What can hang from each mark:
kodo: romud
romud: tizu
duzeka: nedur
nukir: kazip romud
nakep: romud
tizu: romud
kazip: nukir
futipun: zilam
fopi: romud
mola: kazip romud zilam
nedur: duzeka kazip romud
zilam: mola nedur nukir

Every row comes from one small tree of marks. The marks that hang from a mark follow it in brackets, in alphabetical order. Every link used is in the known rows. Which tree was each row made from?
Known rows:
mola[romud[tizu] zilam[nedur[duzeka kazip] nukir]]: 15	-6	-18	8	-8	-9	-38	12	-22	-18	13	-60	-8	-10	11	44	11	46	10	27	2	-9	-22	-2	30	-29	-28
fopi[romud[tizu]]: 24	4	-38	4	-18	-4	-12	23	-11	-17	14	-45	-3	-7	-45	14	-12	-12	9	26	4	5	-15	-10	18	-17	-6
futipun[zilam[mola nukir]]: 10	-26	-35	4	-20	-11	-31	6	-17	-16	-1	-62	-3	-18	-8	20	4	38	0	16	-11	40	-11	9	-4	-16	-23
nedur[kazip]: 4	-9	-27	5	-18	-9	-22	2	-9	-14	8	-43	-7	-17	-5	18	-6	5	11	23	-2	6	-18	-5	19	-16	-18
kazip[nukir[romud]]: -11	10	-30	16	-18	-20	-16	24	-2	-17	7	-39	2	-15	-13	-1	-2	15	11	24	-1	13	-17	-6	8	-13	-16
kazip[nukir]: -5	0	-32	16	-18	-16	-9	8	-10	-17	2	-43	-5	-15	-9	12	-5	16	10	21	-4	6	-17	-6	2	-15	-14
duzeka[nedur[romud[tizu]]]: -7	6	-31	7	-8	-5	-20	13	-8	-18	10	-38	-4	-10	-13	25	-5	8	7	20	5	18	-23	-4	38	-23	-15
mola[kazip[nukir] romud[tizu]]: 7	-3	-33	15	-12	-21	-8	15	-13	-19	12	-58	-6	-17	-25	17	-4	26	12	21	8	-3	-14	-11	12	-25	-14
zilam[nedur nukir[kazip romud[tizu]]]: -1	15	-27	-2	-11	-11	-38	45	-13	-13	11	-44	7	-9	-22	15	17	30	4	36	3	0	-17	-6	15	-19	-23
nedur[kazip romud]: -7	-14	-21	3	-17	-7	-27	0	5	-15	12	-39	-3	-17	0	23	-5	8	13	17	1	8	-20	-3	30	-18	-18
zilam[mola[romud] nukir]: 12	-17	-39	0	-18	-14	-25	12	-9	-13	12	-53	-2	-16	-13	15	-5	22	7	18	-3	26	-12	8	8	-22	-19
nakep[romud]: 18	-1	-37	3	-18	-10	-8	8	2	-16	10	-42	-7	-12	-35	13	-11	-16	9	19	-6	8	-14	-4	18	-20	-14
mola[kazip]: 6	-21	-31	7	-13	-11	-10	4	-10	-16	0	-53	-7	-19	-10	18	-5	9	17	20	-4	-7	-10	-8	9	-17	-20
kodo[romud]: -4	1	-36	0	-12	-7	-8	8	9	-18	10	-41	-8	-14	-14	10	-8	-12	19	16	-6	12	-11	-4	24	-19	-19
nukir[kazip]: -2	-8	-31	1	-16	-12	-20	14	-7	-14	2	-46	-3	-21	-14	12	-3	-2	14	25	-5	3	-14	-4	10	-15	-16
mola[kazip[nukir[romud[tizu]]] zilam[nedur]]: -8	-3	-19	22	-5	-17	-20	31	-17	-19	-1	-55	3	-16	-12	21	15	50	15	27	4	-12	-11	-13	11	-21	-27
duzeka[nedur]: 1	0	-36	8	-11	-10	-14	4	-18	-17	3	-41	-10	-17	-1	17	-9	5	6	24	-7	13	-18	-2	20	-17	-18
futipun[zilam[mola[kazip] nedur[duzeka] nukir[romud]]]: 4	-24	-21	7	-13	-13	-48	17	-20	-18	4	-61	0	-20	24	29	24	69	3	26	-13	23	-9	4	15	-15	-39
nedur[kazip romud[tizu]]: -3	-3	-22	4	-14	-5	-26	9	1	-16	16	-39	-1	-12	-15	24	-3	6	11	20	9	9	-23	-7	35	-20	-14
futipun[zilam[mola[kazip]]]: 7	-39	-30	9	-16	-11	-23	-1	-17	-18	-3	-65	-5	-27	-6	20	2	33	9	16	-11	30	-7	2	5	-16	-26
mola[kazip zilam]: 6	-31	-26	13	-10	-13	-10	3	-11	-17	-11	-61	-6	-23	-8	24	-3	19	24	15	-7	-11	-7	-6	3	-19	-24
tizu[romud]: 8	-2	-37	3	-14	-8	-9	16	3	-14	6	-42	-10	-12	-15	10	-7	-14	18	27	-6	8	-11	-6	12	-20	-17
nedur[kazip[nukir] romud]: -15	-6	-21	13	-20	-16	-25	2	2	-16	10	-38	-4	-20	7	24	-2	30	9	16	3	7	-22	-5	19	-17	-16
mola[kazip[nukir] zilam[nedur[duzeka romud[tizu]]]]: -15	-13	-12	24	-5	-13	-25	9	-12	-22	0	-54	-3	-17	20	45	15	60	17	17	2	-20	-18	-10	24	-23	-27
futipun[zilam[mola]]: 3	-28	-33	5	-18	-7	-24	1	-15	-17	0	-56	-2	-21	-14	14	-2	18	4	18	-12	44	-12	7	6	-14	-21

Which tree is each row?
-13	12	-23	17	-12	-15	-28	10	-12	-17	14	-36	-9	-17	6	31	2	38	0	21	12	16	-28	-7	34	-21	-16 => duzeka[nedur[kazip[nukir] romud[tizu]]]
-1	-23	-24	24	-12	-22	-8	3	-14	-18	-12	-60	-8	-26	0	23	1	39	19	14	-4	-13	-9	-8	-5	-19	-23 => mola[kazip[nukir] zilam]
-4	11	-30	3	-12	-13	-26	39	-4	-14	10	-42	5	-15	-34	1	4	-6	12	32	6	13	-17	-9	22	-16	-14 => nukir[kazip romud[tizu]]
-19	-25	-16	11	-18	-10	-44	-3	-13	-18	10	-49	1	-25	17	34	13	67	-5	18	-6	37	-19	7	16	-16	-28 => futipun[zilam[mola nedur[kazip[nukir] romud]]]
1	-30	-22	10	-6	-7	-15	3	-18	-17	-8	-60	-4	-20	-1	31	4	35	19	21	-10	-22	-7	-6	7	-20	-31 => mola[kazip zilam[nedur]]
3	-19	-22	3	-14	-2	-31	-2	-21	-18	9	-54	-4	-17	1	29	5	33	-1	26	-12	16	-17	0	18	-17	-28 => futipun[zilam[nedur[kazip]]]
-9	-6	-24	6	-13	-9	-30	-2	-5	-16	12	-37	-9	-21	13	30	-4	17	7	20	0	16	-23	-1	38	-19	-22 => duzeka[nedur[kazip romud]]
-10	3	-13	17	-17	-16	-44	12	-17	-21	12	-48	-3	-19	27	25	18	54	0	30	-9	19	-23	-3	25	-12	-30 => futipun[zilam[nedur[duzeka kazip[nukir[romud]]]]]
-10	12	-20	19	-19	-22	-34	15	-4	-16	13	-37	-5	-19	23	13	6	26	11	27	1	10	-24	-8	26	-11	-20 => nedur[duzeka kazip[nukir[romud]]]
-11	0	-17	14	-17	-15	-36	14	-16	-18	11	-49	1	-20	3	18	13	51	-1	28	-7	21	-19	-2	14	-14	-28 => futipun[zilam[nedur[kazip[nukir[romud]]]]]
13	-4	-24	7	-6	-9	-27	19	-19	-19	9	-61	-4	-6	2	37	7	38	13	24	-2	-8	-18	-1	22	-29	-26 => mola[romud[tizu] zilam[nedur[duzeka] nukir]]
-4	21	-20	20	-17	-20	-34	26	-7	-17	18	-37	-4	-13	7	13	8	24	8	31	9	13	-28	-12	33	-14	-16 => nedur[duzeka kazip[nukir[romud[tizu]]]]
0	7	-25	3	-14	-10	-36	26	-10	-16	11	-43	1	-7	15	20	11	32	7	30	-9	0	-17	-3	22	-16	-28 => zilam[nedur[duzeka] nukir[romud]]
-7	0	-15	27	-6	-18	-26	27	-17	-21	1	-52	-1	-16	11	26	19	53	16	28	1	-14	-16	-14	20	-19	-29 => mola[kazip[nukir[romud[tizu]]] zilam[nedur[duzeka]]]
16	-13	-34	7	-9	-12	-9	14	-10	-18	14	-59	-5	-14	-33	19	-8	5	17	23	5	-2	-12	-10	20	-26	-16 => mola[kazip romud[tizu]]
-2	-4	-19	9	-10	-11	-36	24	-12	-17	0	-51	2	-11	16	27	14	42	15	26	-10	-7	-15	-1	17	-18	-32 => mola[zilam[nedur[duzeka] nukir[romud]]]
0	4	-27	7	-10	-18	-33	42	-6	-14	-1	-55	4	-16	-25	11	12	22	17	26	6	4	-13	-6	6	-21	-21 => mola[zilam[nukir[kazip romud[tizu]]]]
-7	0	-24	-5	-11	-6	-37	28	-7	-14	9	-45	5	-10	-14	33	13	36	5	25	3	-4	-18	-4	18	-23	-22 => zilam[nedur[romud[tizu]] nukir[kazip]]
-2	-1	-17	7	-14	-6	-34	6	2	-17	18	-39	-5	-12	9	30	1	9	12	22	8	9	-27	-8	46	-20	-16 => nedur[duzeka kazip romud[tizu]]
-6	21	-31	17	-15	-18	-16	33	-5	-17	11	-40	3	-10	-28	0	1	12	9	28	8	14	-20	-11	15	-16	-11 => kazip[nukir[romud[tizu]]]
-4	17	-25	17	-17	-19	-27	28	-7	-16	17	-39	-1	-13	-15	7	4	19	6	29	11	14	-23	-12	23	-17	-14 => nedur[kazip[nukir[romud[tizu]]]]
-5	7	-28	19	-16	-19	-24	-1	-20	-16	6	-39	-14	-23	17	24	-1	34	1	24	-1	12	-24	-4	19	-16	-19 => duzeka[nedur[kazip[nukir]]]
4	-13	-20	8	-10	-7	-29	9	-18	-17	-4	-56	-5	-11	21	37	9	43	13	22	-13	-14	-16	0	9	-20	-30 => mola[zilam[nedur[duzeka] nukir]]
-10	-2	-20	16	-16	-13	-45	22	-21	-18	15	-48	4	-17	-6	17	19	58	-8	32	1	44	-20	0	21	-15	-26 => futipun[zilam[mola nedur[kazip[nukir[romud[tizu]]]]]]
-4	-30	-18	7	-7	-9	-27	5	-8	-17	-6	-60	0	-19	8	44	10	60	18	13	-6	-24	-7	-2	7	-25	-33 => mola[kazip zilam[nedur[romud] nukir]]
1	-11	-23	4	-16	-10	-49	20	-18	-18	8	-55	3	-15	19	24	20	55	-1	27	-15	36	-15	8	17	-14	-34 => futipun[zilam[mola nedur[duzeka] nukir[romud]]]
